Each row was made from one path, in order. Every step used is in the known rows, and no mark comes twice. Write each row's path.
Known rows:
konenem-mozet-kezi-sufame-kiza: [  6   2   6   3  -2  -6  10  12   2  -6  -2   2 -15  -5  -9   6 -40  19
  13   3 -16 -15   9  -3  12   4 -12  -5  -2  -6   1  21 -19  -3  11  -7
  -9  -1  -7   4  -1   0   4  -6  19  -2  14 -10   8]
kiza-sufame-kezi-zigu-vopub-mupa: [  0   5   1  -8   5   2   4   7  12  -6  -5   2  -1  -7 -10   5 -21  24
   7  -1 -11 -13   9  -2   0   2  -6  -9  -6 -17  -6  17 -18  -4   6 -11
   8  -9  -6   9   2  -5   2  -5  -7  -5  -5 -13   9]
zigu-kezi-mozet-vopub: [  9   3   1  -1  -3  -2   3   4   6  -5  -1   0 -17  -9  -9  12 -34  17
  14   2  -9 -11   5  -4  -1  -1 -14   0  -5  -3  -5   5 -24  -7  10  -9
 -14  -6 -17  12  -9  -8   0  -9  24  -1   4  -6   8]
duve-kezi-zigu-konenem-mozet-vopub: [  5   1   6   2   0   3  10   7   1   1 -10   5 -21  -1 -11  23 -41  13
   5  -4  -9  -7   9  -9   2  -7 -17 -10  -4  -5  -8  16 -17  -7   2 -15
  -6  -3  -7  13   0  -9   2 -10   7  -4  -4 -14   8]
nofiz-vopub: [  8   3   4   5  -5  -4   6   5   3  -5  -7  11   7  -6 -12   5  -9  10
   8   3  -8 -15  11   2  -6  -2  -7  -8   1  -7 -12  21 -14  -1   4 -16
 -11  -9 -11  13   2  -9   0  -8  11  -2  -4 -14  11]
mozet-vopub: [  7   5   3   0  -3  -6  12   4  -4  -8  -5   8   3 -11  -9   9  -3   2
  -1   0  -4 -12   8   4  -8  -3  -9 -11  -1  -5 -11  11 -21  -1  12 -15
  -7 -11 -14  12 -13 -10   1 -10  18   2   5 -12   4]
konenem-mozet-kezi: [  7   2   6   4  -6  -3  10  11   0  -3  -2   5 -15  -6  -9  10 -33  15
  13   2 -10 -15  10  -3   9   1 -13  -4   0  -5   0  21 -18  -2  11  -9
  -9   1 -11   6   0  -2   3  -4  22  -1  12  -9   7]
nofiz-vopub-mozet-kezi-sufame: [  9   1   5   2  -1  -3  11   8  10   1  -7  10  -3  -8 -12   6 -24  20
  12  11 -13 -14  12   2   1  -1  -2  -7   1  -8  -3  32 -18   0   7 -14
 -15  -8 -17   9   5  -7   1  -6  11  -2   6 -13  17]
kiza-sufame-kezi-mozet-konenem: [  1   7   5  -5   6   3  -1   7   6 -10  -2  -2  -2  -4  -9 -11 -26  23
  16   1 -11 -11   6  -2   5   5  -6  -7  -4 -17  -4   4 -18  -6   6  -9
  -1  -7  -8   1  -3  -7   0  -5   5  -3   5 -12  13]
tokef-suler: [  5   2  -5  11  -6  -5  14   3  -1  -9 -10   9  14   3 -12   5 -25   7
   5 -12  -1 -13   7   2   2   8  -3  -7   2  -5  -9   7 -13   3   0 -11
  -5  -5  -5   5  -3 -11  -2 -14   9  -6   2 -14   6]
kiza-sufame-kezi-mozet: [  0   7   4  -3   4   3   0   8   8 -10  -3  -2  -3  -3 -10  -9 -25  24
  15   1 -14 -12   6  -2   4   5  -6  -5  -5 -18  -3   4 -19  -5   7  -7
   2  -6  -9   2   0  -5   2  -2   3  -4   4 -10  11]
kezi-mozet: [  4   7   7   7  -7  -5   6   9   6  -8  -1   4  -9   4 -12   3 -28  12
  11   4  -9 -15   3  -1   3   4  -6  -5   1  -7  -4   6 -17   0  -1 -11
 -12   4 -12  -4   0  -5   0  -6  13  -2   2  -8   7]
tokef-mupa: [  0   5   0   2 -11   1   4   3   0  -4  -7  13   5  -4 -13  13 -17   1
   4 -15  -6 -13  14   5 -10  -6  -5  -5   0  -5 -11  29 -15   6  -3 -11
  -3  -3  -4  -2  -4  -3   2 -13   1   2  -6 -10   2]
zigu-konenem-mozet: [  8   6   6   3   0  -4  11   7  -7  -2  -3   8  -7  -1  -9  10 -35  17
   8  -1  -8  -8   8  -1  15   5  -9   0   2  -2  -9  18 -14  -2   3 -17
   2  -2  -5  -2  -8  -5  -3  -7  10  -6  -2  -6  12]
konenem-mozet-vopub-nofiz: [ 13   5  -1   4  -3  -7  18   9  -3  -7  -1   6 -10  -5  -9  10 -27   7
   9  11  -9 -13  12   3   5   3  -6  -6   4  -6  -3  17 -19   4   7 -17
  -1  -3 -15   4 -10  -8   4  -3  29   1   8  -7   3]
konenem-mozet-kezi-zigu: [  8   1   8   2  -5  -5  13  11   3  -3  -2   5 -17  -3  -9  16 -37  17
   9   2 -11 -16   7  -4   7  -2 -13  -6  -1  -6   1  24 -20  -2   8  -9
  -6   2  -9   5   1  -3   2  -7  19  -3   6 -10   7]
vopub-zigu-konenem-mozet: [  3   5   1   1  -2  -1  12   9  -2  -1  -6   5  -3  -4 -10  13 -35  12
   8   4  -7 -18  12   0   8   3  -8  -3   2  -3  -3  32 -15   1  -2 -10
   1  -7  -4   5  -4 -15  -4  -7  -8  -5 -10  -8   7]
konenem-mozet: [  9   4   6   7  -7  -5  13   9  -3  -8  -2   6 -13   0 -11  10 -27   9
   8   2 -11 -14   7   0   9   3  -9  -5   2  -6  -1  19 -16   0   4 -11
  -1   4  -9   4   1  -3   3  -3  19  -2   6  -9   3]
kezi-zigu-konenem-mozet: [  6   4  10   2  -1  -7  16   8  -3  -2  -6   8  -9   4 -11  23 -36  16
   1  -1  -9 -12   2  -6   6  -1  -9  -6  -1  -6  -8  23 -16  -1  -4 -15
   3   0  -3  -1  -1  -6  -3 -15   4  -9 -17  -9   8]
nofiz-vopub-zigu: [  5   3   1   3  -5  -2   8   6   6  -2  -8   9  10  -8 -13   8 -14   9
   7   8  -7 -20  15   2  -7  -2  -7  -8   2  -6  -9  32 -15   1  -1 -13
 -10 -13 -10  15   3 -15  -1  -8  -2  -1  -9 -13   8]
konenem-mozet-kezi-sufame: [  7   2   7   2  -3  -5  13  10   0  -5  -1   3 -19  -6  -9   8 -39  20
  12   4 -14 -16   9  -3  14   1 -13  -5  -1  -6   3  23 -20  -2  14  -7
  -8   0  -9   3   3  -1   4  -5  19  -2  14 -10   9]
suler-tokef-mupa: [  6   5   1   2  -6  -2   1   8 -11  -4  -8   8  -4   1 -13  10  -9  -6
  10 -19  -8 -16  16   5 -10  -1  -7  -7   2  -6 -11  28  -9   2   2 -17
   1   5  -8 -10  -3  -2   1  -1  -2  -5  -5  -8   0]
kiza-sufame-kezi-zigu-vopub: [  1   5   3  -6   5   2   4   7  10  -8  -5   2  -3  -6 -10   2 -20  26
   8   1 -11 -12   7  -4  -1   1  -7  -9  -6 -19  -4  12 -18  -5  10  -8
   5  -9  -6   6   2  -7   1  -7  -2  -7  -5 -12  10]
nofiz-vopub-mupa: [  5   4   1   2  -5  -3   5   4   8  -1  -7  14  12  -9 -13  11  -7   8
   6   0  -8 -16  16   5  -5   0  -6  -8   2  -2 -16  31 -13   3  -3 -21
  -4  -8 -12  16   2  -6   1  -5  -2   1  -3 -16   8]
duve-kezi-mozet: [  2   2   5   7  -5   5   2   8   8  -3  -7   2 -25   3 -12   8 -39  11
  14  -3 -10 -10   9  -6   0  -3 -14  -8  -4  -7  -4   5 -15  -6   2 -10
 -16   3 -11   8   6  -7   3  -4  11  -1   7 -14   7]
kezi-zigu-vopub-mozet: [  8   1   4   2  -3  -6  16   9  12  -2  -6  12 -14   0 -12  27 -24  16
  -1   9  -6 -12   3  -4  -4  -4  -4 -12   0 -10  -3  29 -18   1  -1 -14
  -5   0 -10   2   2  -7  -1 -13   3  -8 -14 -11   5]
kiza-sufame-kezi-zigu-konenem-mozet: [  2   6   5  -6   7   1   6   8   5  -6  -5   0  -4  -4  -9   1 -31  27
  10  -1 -13 -11   5  -4   6   3  -7  -6  -6 -16  -4  12 -19  -5   6  -9
  10  -7  -5   3   0  -5   1  -6   0  -7  -4 -10  12]
duve-kezi: [  2   0   4   6  -5   7   5   6   4  -2 -10   5 -19  -1 -12  11 -26   7
   9  -9  -8  -7  11  -5  -3  -6 -15 -11  -5  -7  -6   9 -11  -9   6 -10
 -12  -2  -8  17   9  -9   4  -5   5  -1   4 -18   6]
duve-kezi-sufame: [  1   1   7   4   0   6  10   6   4  -4  -9   2 -23  -1 -12   7 -35  15
   7  -7 -13 -10  10  -6   5  -6 -15 -11  -8  -8  -4  12 -13  -8  11  -8
 -13  -3  -6  13  13  -6   6  -6   5  -3   8 -18   9]
kezi-mozet-vopub: [  7   8   5   3  -5  -8   7   8   2  -9  -1   4  -5  -3 -10   4 -23   9
   7   8  -8 -15   4   1  -2   1  -8  -7   1  -6  -6   6 -23   1   3 -13
 -11  -2 -16  -1 -12  -8   0  -8  21   0   6  -7   6]
kezi-sufame-kiza: [  0   4   6   3   0  -7  10   9   3 -13  -8   1   0  -1 -11   1 -26  14
   4  -2 -17 -13   4  -2   3   8  -8  -9  -7  -9  -6  15 -14  -4   2  -7
  -7  -6  -1   2   3  -2   2 -13   2  -6   3 -14   8]
sufame-kezi-zigu: [  4   3   4  -1  -1   3   5   8   8  -4  -7   3  -1  -4 -10  18 -20  20
   6  -9  -5 -11   3  -7 -13  -7 -11  -9  -7  -6  -8  16 -13  -7   4  -8
  -4  -7  -3   5   7  -8   2 -10   6  -5  -6 -14   8]
konenem-mozet-vopub-zigu-kezi: [ 11   5   1   1  -4  -6  15   9  -3  -5  -2   3 -11 -10  -8  16 -30   8
   8  10  -9 -18  10   1   4  -1 -13  -4   1  -3  -1  25 -24   0   8 -11
  -1  -6 -13  12 -12 -11   3  -4  22   1   7  -7   1]
mozet-vopub-zigu-konenem: [  6   6  -1  -3   0  -4  12   5  -4  -4  -7   7   7 -13  -8  13 -14   4
   0   4  -3 -16  12   4  -5  -2 -10  -9   0  -3 -10  22 -21   1   7 -15
  -2 -16 -10  11 -18 -17  -2 -11   2   0  -3 -10   6]
konenem-mozet-vopub-zigu-kezi-sufame: [ 10   5   2   0  -1  -7  17   8  -2  -6  -1   2 -14 -10  -9  13 -35  12
   8  11 -13 -18  10   0   7  -1 -14  -4   0  -3   1  25 -25   0  10 -10
  -2  -6 -12  10 -10  -9   4  -4  20  -1   9  -8   3]
vopub-zigu-konenem-mozet-kezi-sufame: [  3   4   2  -2   1  -2  13   9   0   1  -5   4  -7  -7 -10  11 -43  18
   9   5  -9 -19  13  -1  12   3 -11  -3   0  -4   0  34 -17   0   4  -9
  -3  -9  -3   5  -3 -13  -2  -7  -9  -5  -6  -9  10]

Write each row's path:
[  5   3   2  -1   1   2   3   8  11  -3  -6   6  -4  -7  -9  21 -20  24
   6  -3  -3 -10   5  -7 -12  -6 -12  -9  -5  -6  -8  18 -14  -5   7 -10
  -4  -9  -4   6   4  -8   1 -11   7  -7  -8 -12   7]	sufame-kezi-zigu-vopub
[  2   0   7  -1  -1  -2   9   6   6  -3  -4   4 -10 -10  -9   4 -29  22
   8  -5 -11 -16   9  -4   5  -2 -12  -8  -7  -9  -3  16 -18  -6  21  -5
 -16  -8  -8   7   7  -3   2 -10   8  -3  11 -15  14]	mozet-kezi-sufame
[  6   4   4  -2   3   2   6   8   4  -2  -6   4  -4  -3  -9  20 -31  25
   8  -7  -6  -9   4  -8  -3  -4 -12  -4  -5  -3  -8  18 -14  -6   2 -12
   1  -7  -2   1   2  -7   0 -11   8  -7  -8 -10  10]	sufame-kezi-zigu-konenem-mozet
[  5   6   4   0   2   4  -5   8   5  -6  -2   1  -3  -3  -9   2 -28  21
  16  -3  -4 -10   6  -5  -5  -1 -10  -4  -3  -3  -7   7 -13  -7   4 -11
 -12  -5  -7  -2  -2  -8   0  -8  18  -1   7 -11  12]	sufame-kezi-mozet-konenem
[  4   1   1  -1   0  -2   5   5   6  -8  -6  -2 -14  -8  -9   8 -37  21
  13  -5 -14 -10   5  -5   1   5 -14  -2 -11  -5  -5  11 -17 -10  10  -5
 -11  -9  -7  14   2  -4   2 -12  10  -5   2 -12   9]	zigu-kezi-sufame-kiza
[ 10   3  -1   3   2  -3   7   7  10  -2  -3  13 -13  -7 -10  13 -21  14
   6  13  -2  -7  10   1   2   1  -4  -9   4  -7  -4  28 -14   1   6 -18
 -12  -4 -14   4  -7  -8  -3  -9  11  -4   1 -11  11]	zigu-vopub-mozet-konenem
[ -1   5   2  -4   4   4   2   6   6  -9  -5   0   0  -6  -9  -7 -17  22
  11  -5 -11 -11   8  -1   1   3  -6  -8  -6 -19  -5   7 -16  -7  11  -7
   5  -9  -7   8   2  -6   2  -4   1  -4   3 -13  11]	kiza-sufame-kezi
[  5   8   0  -3   3   3  -1   9   6  -3  -3   1   1  -9  -8   9 -30  23
  13   1  -5 -13   8  -3  -7  -1 -11  -3  -3  -1  -7  11 -19  -4   4 -11
  -6 -11  -9   1  -8 -12   0  -6  12  -2   3  -6  10]	sufame-kezi-mozet-vopub-zigu-konenem
[  7   4   1   3  -2  -3   9   7   2   0  -7  10   7  -8 -11   9 -24  14
  10  11  -9 -18  16   2   1   1  -8  -4   4  -4  -8  33 -16   2  -1 -16
  -5 -12  -8  11  -4 -14  -3  -7   0  -3 -10  -9  12]	nofiz-vopub-zigu-konenem-mozet
[  9   7   0   4  -2  -8  11   8   5  -7  -1   5  -6  -2 -11   4 -28  10
  12  12  -7 -14   9   2  -2   4  -3  -6   2  -7  -6   4 -20   4   2 -15
 -11  -2 -18  -5  -9  -9   1  -6  22   1   3  -5   7]	kezi-mozet-vopub-nofiz
[  5   4   5   0   3  -5   7   9  -4  -1  -4   5  -7  -4  -8   8 -45  23
  12  -1 -12  -9   9  -3  16   8 -12   0  -1  -1  -7  18 -16  -3   6 -14
  -2  -6  -3  -1  -9  -2  -2 -11   7  -7   2  -6  15]	zigu-konenem-mozet-kezi-sufame-kiza
[ 10   2   4   5  -4  -3  11   7   9   0  -8  12   1  -4 -13   8 -15  13
  10  11 -11 -12  10   4  -3  -1  -1  -7   3  -8  -6  30 -16   2  -1 -17
 -11  -5 -16   9   3  -9   0  -5  12  -1   0 -12  13]	nofiz-vopub-mozet
[  7   3   1   1  -1  -2   7   8   3   2  -6  10   7 -11 -11   9 -28  17
  12  10  -8 -19  18   1   1   1  -9  -4   3  -3  -8  35 -17   0   2 -15
  -8 -13  -9  11  -3 -14  -3  -8   0  -3  -8  -9  14]	nofiz-vopub-zigu-konenem-mozet-kezi
[  9   2  -9   5   0  -3  10   6  12  -3  -3  15  -9  -7 -11  13 -19  14
  10  11  -1 -10  17   1  -2   4  -3  -8   3  -9  -8  17  -9   5  10 -17
  -9  -7 -12   3   0  -8   1  -6  10  -6  -8  -7   8]	zigu-vopub-nofiz
[  7   3   2  -2   4   4   4   8  11  -2  -6   6  -5  -7  -9  21 -25  24
   7   1  -2  -8   5  -7  -9  -6 -10  -9  -4  -6  -6  22 -14  -5   4 -13
  -6  -8  -6   3   2  -9   0 -12   9  -6  -5 -12  11]	sufame-kezi-zigu-vopub-mozet-konenem
[  4   6   3   2  -2   4  -2   9   9  -6  -3   0  -4  -3  -9   5 -27  22
  15  -4  -7 -11   4  -4  -6   0 -10  -3  -4  -4  -5   7 -15  -6   4  -9
  -8  -3  -8  -1   4  -7   2  -5  16  -3   5  -9   9]	sufame-kezi-mozet
[  3   4   1   0  -1   0  11   9   0   1  -5   5  -4  -7  -9  15 -39  14
   9   3  -7 -18  14  -1   8   2 -11  -3   1  -3  -2  32 -16   0   1 -10
  -3  -8  -3   7  -4 -14  -3  -7  -7  -4  -7  -8   9]	vopub-zigu-konenem-mozet-kezi
[  3   2   0  -1  -3   2   5   6   6  -3  -3  -1 -11  -7 -10  11 -39  12
  13   4  -5 -19  10  -4  -1   0 -13  -3  -2  -4   0  24 -18  -4  -1  -5
 -13  -8  -9  12  -3 -17  -2  -9  -1  -1  -7 -11   7]	vopub-zigu-kezi-mozet-konenem
[  1   2  -1  -2  -2   0   9   7   8  -5  -7  -3  -8  -9 -10  12 -36  14
  10   1 -11 -19  10  -3  -1   3 -13  -4  -7  -6   0  28 -17  -5   2  -1
  -8 -12  -5  16   2 -14   0 -10  -8  -4  -7 -13   5]	vopub-zigu-kezi-sufame-kiza
[  7   2   3   0  -2   0   0   3   4  -5   0  -1 -20  -5  -9   7 -39  18
  17   0  -5  -9   5  -6   2   0 -14   0  -4  -2  -5   6 -18  -9   6  -9
 -19  -4 -13   8  -6  -7  -2 -12  20  -1   2  -9  12]	zigu-kezi-mozet-konenem
[  8   2   4   1  -4  -5  11  11   6  -1  -1   8 -17  -7  -9  21 -37  18
   8   5 -10 -17  11  -3   8   0 -14  -6   0  -4  -1  30 -20   0   8 -13
  -5   1 -10   7  -1  -1   3  -5  13  -2   4 -10   4]	konenem-mozet-kezi-zigu-vopub-mupa
[  8   2   6   3   0   0  12   7   4  -2  -6   7 -10   1 -11   7 -23   7
   8   4  -4  -6   6   2   4   0   1  -9   3  -8  -1  26 -12  -2  -3 -15
  -9   0 -13   0  -2  -9  -2  -9  11   0   6 -15  13]	vopub-mozet-konenem
[  5   6   0  -3  -4  -5  10   3   1  -5  -4   9   8 -14 -10  15  -3   0
  -3  -3  -4 -14  12   7  -7  -2  -9 -11   0   0 -15  21 -20   3   5 -19
   0 -10 -14  16 -13  -8   2  -7   6   5   6 -14   1]	mozet-vopub-mupa
[  5  -2   2  -1  -1  -2   9   8  13   2  -4  11 -11  -9  -9  20 -29  21
   8   3  -3 -14  12  -6  -5  -4 -10 -10  -4 -10  -5  21 -17  -3  14 -10
 -16  -7 -10   7   3  -7   0 -13   6  -5  -7 -13  11]	mozet-kezi-zigu-vopub-nofiz
[  5   2  -1   0  -2  -3   5   7   9  -3  -9   5   6 -11 -11   8 -26  16
  12   9 -12 -19  14   0  -6   2 -11  -5  -3  -5  -7  30 -17  -3   0 -10
 -11 -16  -8  19   1 -14  -1 -10  -1  -4  -8 -13  10]	nofiz-vopub-zigu-kezi-sufame-kiza
[  4  -1   5  -2  -3  -2   7   8  11   0  -5  10 -11 -10  -9  20 -25  20
   4   0  -4 -15   8  -7  -5  -5 -13 -10  -4  -8  -5  23 -19  -4  15  -9
 -17  -7  -8  10   2  -6  -1 -14   6  -5  -5 -13  10]	mozet-kezi-zigu-vopub
[  2  -1   7   4  -4   5   9   7   6  -1 -11   5 -21   2 -13  21 -32   9
   4  -7  -8  -9   8  -9  -6  -9 -16 -13  -7  -9  -6  15 -13  -8   2 -10
 -10   0  -6  14  11  -9   3  -9   2  -3  -5 -19   5]	duve-kezi-zigu
[  7   2   0   0  -2  -1   3   5   7  -1  -5   6   3 -10 -11   7 -27  13
  14  11  -7 -18  15  -1  -5  -2 -11  -4   1  -4  -7  28 -18  -3   0 -13
 -16 -13 -12  16  -3 -17  -2 -10   5  -1  -8 -12  13]	nofiz-vopub-zigu-kezi-mozet-konenem
[  4   4   0  -3   1   3   2   7  13  -2  -6   7  -1  -9 -10  23 -19  23
   4  -5  -3 -12   7  -6 -12  -5 -12  -9  -5  -4 -10  23 -14  -4   4 -13
   0  -8  -4   8   4  -7   2  -9   2  -6  -7 -13   5]	sufame-kezi-zigu-vopub-mupa
[  7  -1   6   0  -1  -1  15  10  11   5  -8   8 -15  -2 -10  20 -36  19
   8   3  -8 -10   6  -2   4  -2  -2  -6   0  -9   2  30 -18  -2   2 -11
  -9   1 -14   2   4  -6  -2  -9   4  -3   2 -12  14]	vopub-mozet-kezi-zigu-konenem
[  7   2   0   1  -4   0   5   5   8  -1  -7   7   4 -12 -11  11 -20  13
  11   8  -8 -18  15   1  -7  -2 -10  -5  -1  -6  -8  31 -17  -2   3 -11
 -11 -14 -12  20   1 -16  -1  -8   2  -2  -9 -12  10]	nofiz-vopub-zigu-kezi
[ 11   2   4   3  -1  -3   8   7   5  -1  -7  11   3  -4 -12   5 -17  11
  10  11  -7 -10  11   3  -2  -1  -2  -8   4  -6  -7  30 -14   0  -3 -19
 -13  -8 -16   7  -1 -10  -2  -9  14   1   1 -14  17]	nofiz-vopub-mozet-konenem
[  8   5   9   0   0  -9  17   8  -5  -3  -5   8  -7   1 -10  23 -34  15
  -1   1  -8 -11   3  -5   4  -3 -10  -8  -1  -5  -8  23 -19   0  -2 -16
   3  -4  -5   0  -8  -7  -3 -15   7  -7 -14  -8   8]	kezi-zigu-konenem-mozet-vopub
